Each row was made from one small tree. Brackets hold a mark, then the marks that hang from it, in the order of their numbers. Every link used is in the known rows. Write each row's tree.
Known rows
[z46 z103]: [ 0.03 -0.07 -0.03 -0.05 -0.08 -0.05  0.01 -0.09  0.01 -0.06  0.03 -0.11
  0.00 -0.12 -0.03  0.00  0.01 -0.04  0.00  0.05 -0.20 -0.05  0.08 -0.02]
[z59 z819]: [-0.03 -0.06 -0.02 -0.12 -0.04 -0.02  0.06 -0.09 -0.06 -0.02 -0.01 -0.01
 -0.02  0.04  0.02  0.05 -0.08 -0.02  0.00 -0.02  0.11  0.08 -0.07 -0.08]
[z376 [z46 z59 z103 z819]]: [ 0.06 -0.11  0.22 -0.30 -0.12 -0.18  0.28 -0.26 -0.04 -0.13 -0.14 -0.20
  0.23 -0.31  0.00 -0.29 -0.11 -0.04 -0.24 -0.01 -0.27  0.01  0.34  0.02]
[z376 [z46 [z103 z56 [z59 z542]] z819]]: [-0.18 -0.15 -0.01 -0.21 -0.24 -0.16  0.08 -0.28 -0.05 -0.08 -0.09 -0.30
  0.12  0.25  0.03  0.09 -0.12 -0.06 -0.02 -0.03 -0.34  0.06  0.18 -0.25]
[z103 z46]: [ 0.05 -0.07  0.02  0.02 -0.14  0.06  0.03 -0.01 -0.05 -0.02 -0.04 -0.02
 -0.01  0.11  0.00 -0.01 -0.04 -0.06  0.08  0.05  0.01  0.04  0.04  0.03]
[z430 [z46 z59 [z103 z56] z542 z819]]: [ 0.08  0.04  0.02 -0.24 -0.51 -0.19  0.42 -0.22 -0.02 -0.10 -0.12 -0.27
  0.09 -0.54 -0.02 -0.17 -0.18  0.11 -0.04  0.11 -0.49  0.08  0.08 -0.06]
[z56 [z59 z542 z819] z103]: [ 0.14  0.02 -0.11 -0.09 -0.20  0.06  0.32 -0.21 -0.10 -0.13  0.16  0.08
  0.03  0.24  0.08  0.11 -0.15 -0.05  0.18 -0.29 -0.19  0.18 -0.01 -0.14]
[z103 z56 z59]: [-0.20  0.00 -0.09  0.01 -0.25  0.12 -0.10 -0.07 -0.04  0.07 -0.05 -0.17
 -0.05  0.40 -0.07  0.21 -0.11 -0.06  0.13  0.03  0.02  0.06 -0.03 -0.14]
[z103 z46 [z56 [z59 z542]]]: [-0.01 -0.01 -0.09  0.02 -0.34  0.04  0.15 -0.17 -0.12 -0.02 -0.02 -0.08
  0.02  0.37  0.12  0.17 -0.16 -0.02  0.23 -0.05 -0.14  0.13  0.02 -0.17]
[z542 [z59 [z819 [z56 z103]]]]: [ 0.02  0.12 -0.02  0.03 -0.19  0.19  0.27 -0.16  0.04  0.12  0.08 -0.03
 -0.08  0.38 -0.04  0.10 -0.26 -0.18  0.40 -0.24 -0.13  0.18 -0.01 -0.05]
[z59 z542 [z819 [z46 z103] z56]]: [ 0.09 -0.10 -0.02  0.14 -0.08 -0.23  0.28 -0.24 -0.10 -0.04  0.05  0.02
  0.14  0.13  0.23  0.15 -0.23 -0.05  0.25 -0.14 -0.59  0.23 -0.01 -0.17]
[z819 z56]: [ 0.05  0.08  0.03  0.13  0.04  0.09  0.10 -0.01  0.02  0.09  0.04  0.10
  0.03  0.05  0.03 -0.02 -0.09 -0.09  0.20 -0.03 -0.21  0.09 -0.04  0.07]
[z59 z542 [z819 [z46 [z103 z56]]]]: [-0.03 -0.14 -0.08 -0.01 -0.23 -0.28  0.19 -0.23 -0.16 -0.11 -0.03 -0.16
  0.06  0.20  0.20  0.29 -0.20  0.03  0.15 -0.03 -0.42  0.19 -0.06 -0.28]
[z430 [z46 z59]]: [-0.01  0.06  0.00  0.01 -0.13 -0.04  0.21 -0.12 -0.06 -0.11 -0.18  0.00
  0.08 -0.35 -0.02 -0.19 -0.10  0.19 -0.09  0.05 -0.07  0.11  0.00  0.09]
[z59 z542 [z819 z46 z56]]: [ 0.07 -0.04  0.00  0.18  0.01 -0.18  0.29 -0.15 -0.12  0.02  0.03  0.14
  0.15  0.23  0.25  0.15 -0.25 -0.02  0.25 -0.17 -0.38  0.26 -0.07 -0.17]
[z46 [z59 z542]]: [-0.09  0.01 -0.08 -0.06 -0.09 -0.26  0.18 -0.11 -0.03 -0.16 -0.14 -0.08
  0.13 -0.09  0.22 -0.09 -0.11  0.10 -0.09 -0.02 -0.13  0.15 -0.01 -0.09]
[z56 z59]: [ 0.08  0.05  0.01 -0.01 -0.10  0.11  0.09 -0.11 -0.08  0.04  0.08  0.05
  0.05  0.06 -0.05  0.01 -0.04 -0.04  0.08 -0.12 -0.01 -0.02  0.10 -0.02]
[z46 z542]: [ 0.05  0.02 -0.05 -0.02 -0.08 -0.15  0.09  0.02  0.05  0.00  0.05 -0.12
  0.01 -0.11  0.08 -0.02  0.01 -0.03 -0.04  0.00 -0.18  0.00  0.03 -0.08]
[z430 [z46 [z59 z542 z819]]]: [-0.12 -0.03 -0.12 -0.11 -0.16 -0.22  0.30 -0.24 -0.12 -0.21 -0.21 -0.01
  0.11 -0.27  0.16 -0.07 -0.19  0.24 -0.07 -0.02 -0.07  0.23 -0.12 -0.09]
[z56 [z59 z819] z103]: [ 0.21  0.04  0.00 -0.11 -0.20  0.23  0.28 -0.18 -0.10 -0.04  0.18  0.09
 -0.01  0.19 -0.08  0.05 -0.15 -0.12  0.18 -0.26 -0.08  0.12  0.06 -0.02]

Which tree is each row?
[ 0.29  0.14  0.09  0.28 -0.13 -0.01  0.35 -0.12 -0.09  0.16  0.16  0.06
  0.17  0.09  0.10  0.02 -0.20 -0.13  0.26 -0.22 -0.57  0.12  0.18 -0.07]	[z819 [z46 z542] [z56 z59]]
[ 0.08 -0.01  0.04 -0.16 -0.26 -0.23  0.42 -0.21  0.00 -0.10 -0.05 -0.04
  0.22 -0.28  0.19 -0.21 -0.21 -0.04  0.08 -0.08 -0.52  0.14  0.11 -0.06]	[z46 [z59 z542] z103 [z819 z56]]
[-0.03 -0.02 -0.08  0.01  0.00 -0.11  0.18 -0.13 -0.04  0.00  0.01  0.09
  0.06  0.13  0.20  0.08 -0.18 -0.05  0.21 -0.11 -0.21  0.22 -0.16 -0.13]	[z59 z542 [z819 z56]]
[-0.16 -0.12 -0.17  0.05 -0.26 -0.02 -0.01 -0.08 -0.07 -0.10 -0.06 -0.11
  0.04  0.37  0.06  0.11 -0.09 -0.04  0.09 -0.03 -0.06  0.09  0.03 -0.18]	[z103 z46 [z59 z542]]
[ 0.00  0.03  0.01 -0.17 -0.22 -0.19  0.38 -0.15 -0.05 -0.19 -0.17  0.06
  0.18 -0.45  0.09 -0.22 -0.15  0.25 -0.10 -0.05 -0.17  0.12 -0.03 -0.05]	[z430 [z46 [z59 z542] z819]]
[ 0.20  0.11  0.08 -0.07 -0.14 -0.06  0.31  0.00  0.07  0.13  0.10  0.02
  0.10 -0.18  0.06 -0.12 -0.12 -0.13  0.12 -0.10 -0.36  0.02  0.04 -0.02]	[z46 z542 [z819 z56]]
[ 0.20  0.13  0.05 -0.08 -0.22 -0.04  0.56 -0.11  0.02 -0.10  0.03  0.09
  0.18 -0.09  0.16 -0.22 -0.26 -0.06  0.19 -0.22 -0.49  0.25  0.03  0.04]	[z46 [z59 z542] [z819 [z56 z103]]]
[-0.14  0.06 -0.05  0.00 -0.13  0.05  0.11 -0.16  0.00  0.19 -0.01 -0.06
 -0.05  0.27  0.01  0.13 -0.23 -0.13  0.31 -0.14  0.05  0.11 -0.03 -0.11]	[z542 [z59 [z819 z56]]]
[ 0.00 -0.06 -0.09  0.03 -0.36  0.07  0.17 -0.13 -0.06  0.10  0.02 -0.12
  0.02  0.34  0.03  0.09 -0.24 -0.25  0.25 -0.05 -0.22  0.18  0.02 -0.16]	[z103 [z46 z542] [z59 [z819 z56]]]
[ 0.20  0.11  0.09  0.20 -0.14 -0.21  0.42 -0.09 -0.05  0.07 -0.04 -0.04
  0.22 -0.09  0.21 -0.11 -0.25 -0.06  0.10 -0.09 -0.58  0.21  0.13 -0.03]	[z819 [z46 z59 z542] z56]
[-0.03 -0.04 -0.09  0.10 -0.41 -0.14  0.10 -0.15 -0.07  0.03  0.02 -0.37
  0.04  0.27  0.01  0.24 -0.15 -0.10  0.13  0.02 -0.54  0.07  0.14 -0.25]	[z819 [z46 [z103 z56 z59] z542]]
[-0.03 -0.03 -0.10 -0.19 -0.44 -0.24  0.34 -0.29 -0.09 -0.13 -0.18 -0.33
  0.02 -0.36  0.05 -0.02 -0.23  0.10 -0.01  0.14 -0.37  0.18 -0.05 -0.11]	[z430 [z46 [z59 z819] [z103 z56] z542]]
[-0.01 -0.03 -0.10 -0.08 -0.24  0.21  0.11 -0.12 -0.06 -0.07  0.08 -0.05
 -0.04  0.38 -0.11  0.13 -0.14 -0.13  0.14 -0.17 -0.02  0.12 -0.02 -0.09]	[z56 [z103 [z59 z819]]]
[ 0.15 -0.05  0.03 -0.14 -0.35  0.10  0.38 -0.16 -0.11 -0.18 -0.09 -0.08
  0.02  0.12  0.02 -0.11 -0.23 -0.10  0.09 -0.07 -0.08  0.24  0.04  0.06]	[z56 [z103 [z46 [z59 z819]]]]
[-0.10 -0.05 -0.10 -0.13 -0.38 -0.11  0.15 -0.13 -0.02  0.06 -0.05 -0.29
 -0.09  0.22  0.04  0.10 -0.18 -0.12  0.13 -0.07  0.06  0.05  0.07 -0.22]	[z103 [z46 [z542 [z59 z819]]]]
[ 0.19  0.01  0.04 -0.02 -0.30  0.11  0.34 -0.06 -0.05 -0.16 -0.06 -0.06
  0.02  0.08  0.01 -0.15 -0.15 -0.07  0.09 -0.04 -0.19  0.17  0.10  0.15]	[z56 [z103 [z46 z59]]]
[-0.16 -0.11 -0.02 -0.20 -0.14 -0.28  0.11 -0.32  0.02  0.01 -0.05 -0.46
  0.00  0.04  0.04  0.06 -0.10 -0.13 -0.05 -0.05 -0.19  0.00  0.23 -0.24]	[z376 [z46 z103 [z542 [z59 z819]]]]
[ 0.13  0.04 -0.08  0.04 -0.05  0.02  0.33 -0.12 -0.01 -0.07  0.12  0.12
  0.02  0.24  0.15  0.07 -0.20 -0.10  0.31 -0.20 -0.37  0.27 -0.15 -0.05]	[z59 z542 [z819 [z56 z103]]]
[-0.09 -0.05 -0.06 -0.17 -0.37 -0.08  0.26 -0.32 -0.13 -0.14 -0.22 -0.20
  0.02 -0.26 -0.01  0.00 -0.22  0.13  0.03  0.15 -0.20  0.20 -0.07 -0.05]	[z430 [z46 [z59 z819] [z103 z56]]]
[-0.04 -0.02 -0.09 -0.16 -0.53 -0.03  0.20 -0.19 -0.01 -0.01 -0.01 -0.29
  0.00 -0.17 -0.15  0.04 -0.13  0.02  0.07  0.05 -0.42 -0.01  0.06 -0.16]	[z430 [z46 [z103 z56 z59] z542 z819]]
[-0.13 -0.06 -0.14 -0.20 -0.33 -0.24  0.11 -0.22  0.03  0.02  0.04 -0.38
 -0.08  0.00  0.03  0.13 -0.12 -0.12  0.07 -0.06 -0.15  0.00  0.11 -0.27]	[z46 z103 [z542 [z59 z819]]]
